Each row was made from one walk, in order. Every step used is in the known rows, and no mark comes twice. Write each row's walk.
Known rows:
dedude/lusa/nuriz: [ 10  -2 -13   5  -3  12  10  -8  -8   7  -6  -5  12   5  15   3  -8   3
   4 -15 -26   4  24 -19   8  -1]
sifod/puso/bemuz: [ -2 -38  -2  -5  11  -5  22  -6   1   1  29  15 -12  -4  -4 -13  -3  11
 -11  -3   2 -22   4   3 -27   0]
nuriz/lusa/dedude/puso: [ -4  26   1  -6 -11  12 -20   5  -8 -12 -50  -9  -5   1   2  -7  -1 -17
   1 -22  -5  12   5  -3  19  12]
guve/bemuz/puso/nuriz: [ -1 -23   1  -2  11  -3 -14   5   1  20  25   9  -3  -5  -3  13  -8   1
 -12   9  22  -7 -33 -16   6 -13]
sifod/puso/ruga: [ -3 -34   7   3  17   0  49   6   7  -1  25  22  -7  -5  25 -14  -5  14
  -6  -3 -22 -21   3  -4 -29   5]
guve/bemuz/lusa/nuriz/puso/ruga: [ -3  -2  -4  13   5   9  35   3   5  31 -14  -7 -12 -10  24  17   0  17
   7  -5  12 -21 -26 -15  -8 -12]
dedude/lusa/nuriz/puso: [  3  10  -9  -5  -6  17  15  -2 -11  11 -10 -21   7   6  18   4   7  12
  11  -3  -7   0  21 -10  11 -11]
ruga/puso/bemuz: [  4 -24  -7   5   4 -12  -2  -5  -1  10  32   8 -18   4  -8   7   1  22
   1  13 -11   3   8   4 -29  -2]
bemuz/puso/dedude: [  3 -12   0  -3   1 -12 -21   3  16 -11  29   1   9  10  -9   4  -1  -5
  -6  23  19   7  -2   5   3  -2]
guve/bemuz: [  4 -32   2  -3  11   9   2 -12   1  -3  22   8   3  -7  -1  13  -7   8
 -13   7  -3  -8 -23  -1  -2   7]
guve/bemuz/lusa/dedude/puso: [  1   1  -6   3   1  19 -10  -2   2   1 -42  -7  -1 -10  -9  10 -11 -18
  -9 -31  34   8 -14 -13  13  -4]
sifod/puso: [ -4 -34   6  -6  11   1  32  -3  -3  -8  19  10   2  -6   5 -13  -7   9
  -6   0 -13 -15  11   0 -18   5]
sifod/puso/nuriz/lusa: [-12 -12  10   1   1 -11  19  -6 -10   7 -15  17  -8 -10  12 -21  -3   2
   3 -13 -21 -23   5  -1 -14   9]
dedude/lusa: [  7  -6  -5   1  -1  10  -2 -15 -11 -13   4   3  17   4  13  -6  -4  -3
   3  -4 -23  10  16  -3  -2   7]
dedude/puso/nuriz/lusa: [ -5   7   4  -1 -12  -4 -20   4  -6   7 -35   9  -1  -4  12 -13   3  -9
   6  -9 -14  -6  -2 -14   9   6]
nuriz/lusa/dedude: [ -1  27   4   1  -4   1  -8  -9 -14 -11 -26  -5  -8   1  -3   0  -4 -11
   4 -18 -20   9   0   9   4  19]
nuriz/lusa: [ -3   8   5   2  -8  -3  -7 -11 -12  -9 -15   4   0  -1  13  -7   1   1
   9   5 -28  -2   0   1  -6  22]
sifod/puso/bemuz/lusa: [ -4 -22  -2  14   5  -9  20 -12   1   7   1  11 -10 -10   0 -18  -4   2
   0 -14  10 -20   6  -2 -35   0]
lusa/dedude/puso: [  5   3  -4 -11   1  15  -9   9  -2 -12  -6  -5  -2   3  -8   3  -5 -14
 -10 -17   6  15   7  -5  18   0]
nuriz/puso: [-3 -8  5 -8  1  5  7 -1 -7 -5 26 -8  1  0  2  2 11 14  4 20 -3 -3 -1  9
 -5 -1]
nuriz/puso/ruga: [ -1  -8   5   0   7   4  28   8   1   1  36   4  -7   3  22   1  10  18
   4  17 -14 -10 -12   9 -14  -1]
guve/bemuz/puso/nuriz/lusa/dedude: [ -7  19   3  -4   2  -2 -28   0 -11  20 -24  -2 -14  -5  -8  13 -10 -10
  -5 -16  21  -1 -31  -6  18  -3]
nuriz/lusa/dedude/puso/bemuz/guve: [ -2  48  -9 -14 -15   1 -32   2 -10   8 -58   2 -18  -1  -2 -15   4  -9
   8   1   0   4  -2  -5   9   8]
dedude/puso: [  3 -17  -2  -8  -3  11  -7   5   1 -10  -1   3   6   0   7  -6   1  -4
  -6   5  -4   4   5 -13   7   2]
ruga/puso/dedude: [  4 -30   1   1   3 -16  -2  -7  14 -10  22   7   3   9 -12  11   0  10
  -2  18  -5  10  16  19 -20   3]
puso/sifod: [ -1   1  13   6   5 -10  12   1   3 -18  43   5  16  -3 -13  -6   4   0
  -6  14 -13   0   0  16   0   6]

Write each row's walk:
[  3  -7   0 -13  -4   4  -5 -11   4 -17   5 -11  21  10   2  -1  13  -2
   2  10   7   2  16  21   5  -1]  nuriz/puso/dedude/lusa
[ 10 -18  -5   0  -1  -1 -13 -16   9 -21   5   5  23  12   0  -4  -2 -12
  -5  -1  -7   9  19  12   1   8]  puso/dedude/lusa
[ -5  33   5  13  -4  -2  -2  11   4 -16 -24 -13  13  -6 -22  -6  -1 -24
  -1 -22  20  16   7   4  17  -5]  bemuz/lusa/dedude/puso/sifod
[  3  -1  -9  -5  -1 -14  -6  -6  -5  17  13  15 -16   2  -6  -1   3  27
  12  37 -13   5   8   6 -30  -3]  ruga/puso/bemuz/guve
[ -1 -18   1   2  15   4   5  12  11  13  26  12  -7  -2  19  11  -7  15
  -9  17   8  -7 -39 -14  -5  -6]  guve/bemuz/puso/ruga
[  0  22  -6  -4 -10   5 -27   4  -5  -1 -38  -3 -21   3  -6  -8   4 -14
  -4 -20   7   2  -4  -1   9   6]  nuriz/lusa/dedude/puso/bemuz
[  5  -4  -5  -2  -4  -2 -25  -4   8 -14   1  -3  22  14   4  -3  -3 -10
  -1  10  15  15  12   4  11  -4]  bemuz/puso/dedude/lusa
[ -5  -3  13   8   6 -15  16   6   2  -9  33   1  10  -1 -16   2   5  20
   2  25 -14   9  12  17 -10  -1]  ruga/puso/sifod
[  4  14  -3  16   0   0   0 -14 -10  -6  -7  -3  -1  -4 -10   6 -11 -18
   4 -27   4  16   6   4  -5   7]  bemuz/lusa/dedude
[  6   2  -8  -7  -1  -9  -9 -10  -4   7  19  18  -8   0  -3  -9   1   9
   3  27 -11  -3  -5   1 -16   5]  puso/bemuz/guve
[ -4   0  11  -3   0   0   2  16  11 -19  16   0  20  -3  -8 -11   8  -5
  -8  14   0   3   3   0  17  -2]  dedude/puso/sifod
[ -3 -15  -3   5  -2  -1   4  -8  18  16 -17 -17   2  -4  -8  21   4   2
  -2  -3  37 -15 -13   2   1  -9]  guve/bemuz/lusa/nuriz/puso/dedude
[  6  18 -13 -17  -4   5 -22   6  -3   5 -15   6 -14   1 -13  -6   0  -8
  -4   3   8   9   0  -3   7  -5]  lusa/dedude/puso/bemuz/guve
[  5  -9  -9  19  -2 -11  -8 -17  -3   5  11   9  -7  -3  -2  -4  -2  -5
   3  -7   4  -3  -2  -2 -22   6]  puso/bemuz/lusa
[  2  12  -6  10  -5   1 -13   3  -5   9 -25   1  -2  -6  -9   0 -10 -30
   2 -43  17  12   4 -12  10  -9]  bemuz/lusa/dedude/puso/nuriz
[ -5  11  12   4   4 -12  -4  16   2  -9  40  -4  15   0 -12  -5   4   1
  -2  29   9   5  -5   3   9  -6]  bemuz/puso/sifod
[  3 -16  -1  -7  -2  -4   8   3  16   3  19 -12   2  10  -7  14   9   7
  -3  10  12  -7   6  10   4  -8]  lusa/nuriz/puso/dedude
[  3  11  -8   3  -1  15  34   6  -3  18   0  -9   1   6  36   3   7  18
  13  -5 -20  -6  10 -12   1 -11]  dedude/lusa/nuriz/puso/ruga
[ -5  13  10  -1   2  -5  28  14   4   3  28 -19   6  -1 -10   6  13  15
   3  17  -2  -9   4   6  13 -13]  lusa/nuriz/puso/sifod
[ -7   4   6  10  -7 -19  -8  -7 -15  17 -14  10 -11  -2   5   0  -1  15
  17   1 -29   3   8   3 -15   6]  ruga/puso/nuriz/lusa
[  0  18   8  -6   3   3   1  16   7 -21   6  -8  10   0 -24  -4   1 -15
 -14 -11   7  13   4   9  26  -5]  lusa/dedude/puso/sifod
[  3   1  -2  10   7  10  -1 -16  -4   2 -12  -3  -2 -10 -14  17 -15 -15
  -8 -28  18   4 -18   0  -2   5]  guve/bemuz/lusa/dedude
[ -1  25   5   4  -3 -10 -11  -9 -16   4 -15   8 -12  -1  -7   1  -5 -16
   3 -31 -18   4  -4   6   5  11]  puso/nuriz/lusa/dedude
[  2  16 -11 -13  -5  -2   8   3  -6  30   8  -5 -17   1   3   3  12  26
  12  30   2 -13   0  -5  -5 -13]  lusa/nuriz/puso/bemuz/guve
[ -9  43  14  -2  -8   0 -11  15  -1 -21 -38 -11   5  -2 -15 -12   6 -16
  -1 -11  -3   8   3  10  26   6]  nuriz/lusa/dedude/puso/sifod
[  4 -19  -4  -5   5   7 -28  -6  13  -6  -2  -4  19   6  -1   9  -6  -5
 -11  14  28   7 -12   2  13  -7]  guve/bemuz/puso/dedude/lusa
[  1  -4  -2  -5  -2   7  20   3  -3  13  16 -15  -6   2   5  11   6  16
   6   9  -6  -6   6  -6   3 -10]  lusa/nuriz/puso
[ -1   2  -4   7  -9  -8   7  -4  12  10 -10 -18   5   2  -4  10   8   0
   7  -2  23  -5  12   4  -3  -9]  bemuz/lusa/nuriz/puso/dedude
[  1 -19   5 -12   1  -6  -1  -4  12 -15  28  -5   8   7  -9   5  13   4
  -3  22  12  -4   3  26  -2   1]  nuriz/puso/dedude
[ -2  28   2   1  -4   8   0  14   0  -4 -42   4 -15   1  22  -8  -2 -10
   2 -23 -20   5  -7  -4   7  11]  nuriz/lusa/dedude/puso/ruga
[  3  17  -5   8  -6  12 -10   2  -2  -7 -37  -9   0  -3  -5   0  -7 -22
   1 -30  14  16   9  -8  11  -1]  bemuz/lusa/dedude/puso
[  2  -1   2   3   8  -4   8  15   4   6  32  12  -6   5  23  -1  -3  10
   2  16  -9   2 -15 -12  -6  -4]  bemuz/puso/ruga
